What can hang from each mark:
H: J R X
L: X
R: H
X: H
F: Z
E: F J
Z: F
C: L
J: E H

Each row was made from one small tree. Brackets hold a mark, then the marks that hang from it, in alphabetical order. Every link used is in the known rows. Write each row's tree.
Known rows:
[R [H [J [E [F Z]]] X]]: [ 19.4   2.0  17.7 -60.1 -37.6   3.8 -14.9  10.6 -25.8  43.2 -20.3 -16.3
  -6.5 -29.2  -0.2 -16.6  -9.8   0.0]
[X [H [J [E [F Z]]] R]]: [ 13.6   4.5   8.9 -51.3 -49.4   7.0  -5.8 -12.1 -41.2  45.0 -16.8  32.8
 -22.9 -27.3 -16.5  -7.3  19.9   6.9]
[C [L X]]: [ 27.1  -6.6   7.7 -27.9 -43.5  51.5  20.1 -12.6  20.6   5.2 -22.5  18.5
  17.6 -16.4 -43.1  51.3 -54.6  -3.6]
[R [H J]]: [ 22.1  -3.1  12.9 -76.2 -43.6  30.4  -4.1  -1.2 -20.6  37.5  -7.7   0.7
   3.2 -24.0 -16.9  -3.2  -6.3  -7.9]
[J [E [F Z]] [H R X]]: [ 21.4  20.3  15.6  17.4 -44.5 -16.1 -13.9  -2.2 -37.2  50.4 -11.1  -8.2
 -15.0 -17.7  13.1 -14.0  14.1  10.9]
[J [H R X]]: [ 25.3   3.2  -0.3  -7.1 -48.6  34.7   1.6 -35.3 -27.7  25.2  -6.9  34.7
   3.1  -6.5  -2.6  14.5 -28.7 -19.0]
[X [H J R]]: [ 16.7  -6.6  -2.3 -67.3 -51.7  40.4   4.6 -33.0 -34.5  27.0 -13.4  64.7
 -10.7 -20.2 -27.0  11.2 -11.4 -11.7]
[X [H [J [E F]] R]]: [ 15.4   3.6   4.3 -49.9 -48.0  12.8  -2.1 -15.6 -39.4  35.2 -13.5  50.3
 -20.5 -26.1 -19.0  -4.9   4.7   7.3]
[Z F]: [ 25.7  15.3  30.5 -13.2 -56.0   7.1   9.4   9.6  -8.7  56.3 -28.7 -17.5
  -3.7 -10.0 -20.2  24.8  56.9   3.2]
[R H]: [ 27.3   5.3  19.5 -55.9 -46.6  52.8  -4.4  -2.8  -8.6  38.2 -10.0 -18.6
   2.0 -19.5 -22.7  13.5  -6.7  -4.0]
[X [H [J E] R]]: [ 16.4   3.2  -3.7 -57.0 -47.0  19.5   2.7 -27.4 -39.4  30.2 -12.9  54.4
 -15.9 -24.3 -18.3  -1.8 -11.8  -3.3]
[R [H [J [E F]] X]]: [ 20.9   1.4  13.4 -58.5 -35.7   9.5 -11.0   6.8 -24.6  33.5 -17.3   1.1
  -3.8 -27.5  -2.9 -14.2 -25.0   0.5]
[H J X]: [ 18.1  -1.5   4.2 -42.6 -46.4  15.0   8.6 -10.5 -21.4  23.9 -30.7  46.8
  10.4 -15.2 -11.8  18.6 -29.9 -18.4]
[E [F Z] [J [H R X]]]: [ 16.4  12.1  31.5  -7.2 -62.6  10.8 -16.7  14.6 -18.6  58.2  -2.7   0.9
  -3.2  -4.4  -4.5  -7.0  80.6   2.7]
[L [X [H R]]]: [ 26.4  -4.5  -3.7 -47.5 -50.4  77.7  11.6 -30.6  -3.1  10.8 -17.5  43.7
   0.0 -15.0 -38.7  36.6 -42.1 -17.7]
[J [H X]]: [ 27.4   3.4   3.4 -11.6 -46.2  34.8   6.2 -19.6 -12.8  25.5 -15.0  27.8
  14.5  -4.2  -4.1  13.4 -27.7 -21.4]
[J [E [F Z]] [H X]]: [ 23.4  20.4  19.5  12.9 -42.2 -15.6  -9.0  13.6 -22.6  50.9 -19.0 -15.3
  -4.2 -15.3  11.9 -14.8  15.6   8.7]
[E F]: [ 22.9  17.7  36.1  -5.0 -57.9  20.4  -0.6  21.9  -8.5  49.9 -22.0  -4.1
  -3.6 -15.9 -26.4  27.4  43.7  21.7]
[C [L [X [H J]]]]: [ 23.4 -21.7  -4.7 -61.1 -40.6  55.6  19.8 -23.0  12.9  -3.4 -22.6  52.8
  14.1 -19.6 -44.9  36.6 -68.3 -13.2]

Write each row's tree:
[ 12.1  19.7  20.0 -19.9 -50.7 -35.3  -9.0   7.3 -49.6  58.7 -12.3   3.4
 -21.5 -29.8  -4.1  -8.3  45.3  23.8]
[H [J [E [F Z]]] R]
[ 25.5  18.9  13.6  14.3 -40.8  -9.2  -3.9   9.1 -20.8  38.7 -14.8   5.7
  -0.6 -13.8   8.7 -12.0  -2.8   9.1]
[J [E F] [H X]]
[ 15.0  12.2  16.7 -23.4 -43.5 -25.9  -3.4  15.4 -29.2  44.2 -33.6  12.8
  -4.3 -24.1   1.3  -4.2   5.0   5.7]
[H [J [E [F Z]]] X]
[ 22.0  -3.7 -10.7 -56.8 -43.9  42.7  10.5 -24.0 -17.5  13.1 -15.8  51.6
  -3.0 -22.1 -27.9  12.4 -41.8 -13.2]
[L [X [H [J E] R]]]
[ 16.4  18.1  20.0 -23.9 -47.1 -29.3   0.7  23.7 -30.0  49.5 -18.9  12.0
  -5.3 -25.6  -8.4  -7.5  30.9  20.5]
[H [J [E F]]]
[ 22.2  10.0  11.7 -22.2 -56.4  31.7   3.1  -0.8  -4.6  33.7  -3.0  30.3
  18.8   3.1  -9.0   0.9  25.7 -20.7]
[E [J [H X]]]
[ 24.8  18.5  -2.6   8.2 -40.1   0.6  -0.6 -25.6 -36.0  30.6  -6.4  19.9
  -4.6 -13.2  10.4  -6.6 -30.3  -5.1]
[J E [H R X]]
[ 20.5  10.2   8.5 -19.1 -57.8  31.5  -0.6 -13.8 -16.4  33.4   3.5  35.5
  10.0   1.4  -8.1   1.9  24.6 -18.2]
[E [J [H R X]]]
[ 15.5  -1.3  -0.5 -37.6 -49.3  13.3   3.0 -31.0 -40.0  23.3 -20.4  55.9
  -3.3 -18.1 -10.3  19.9 -31.9 -15.2]
[H J R X]
[ 15.0  18.2   5.1 -27.5 -47.4 -21.4   1.5 -11.1 -48.4  42.9  -8.7  25.5
 -13.2 -26.2  -6.3  -2.3  10.4  10.8]
[H [J E] R]
[ 12.5  12.2  12.2 -18.1 -45.9 -26.6  -8.9  -4.8 -47.9  43.9 -23.9  21.2
 -18.3 -27.0   3.1  -2.4   2.8   8.6]
[H [J [E [F Z]]] R X]
[ 26.6 -16.1   0.1 -47.8 -42.1  69.5  20.0 -24.0  20.9  -2.3 -23.8  39.6
  13.6 -16.7 -48.2  47.1 -68.4 -11.2]
[C [L [X H]]]
[ 23.4  19.3  10.0  18.9 -42.5  -9.1  -8.5  -6.6 -36.0  38.2  -6.8  12.7
 -11.7 -16.1   9.9 -10.7  -4.8  11.6]
[J [E F] [H R X]]
[ 23.5  26.0  25.8  11.4 -46.0 -21.8  -8.8  23.1 -24.3  63.1  -9.7 -30.1
  -6.5 -17.6   6.3 -19.4  49.9  20.1]
[J [E [F Z]] H]
[ 18.8  10.9  24.5  -5.4 -60.6  18.9 -10.3   8.6 -16.5  42.8   2.8  27.3
   0.8  -2.2  -8.7  -3.6  56.1   2.7]
[E F [J [H R X]]]
[ 21.2  -3.2  -2.5 -50.1 -45.2  36.2   5.2 -12.4 -17.4  18.0 -15.9  47.1
  -7.8 -23.7 -28.0   9.6 -26.0  -2.5]
[L [X [H [J [E F]] R]]]
[ 17.6   3.4   8.2 -54.1 -46.0  12.7   2.7   0.7 -24.6  35.5 -21.5  43.1
  -9.3 -23.8 -20.4  -5.9   5.4   4.1]
[X [H [J [E F]]]]
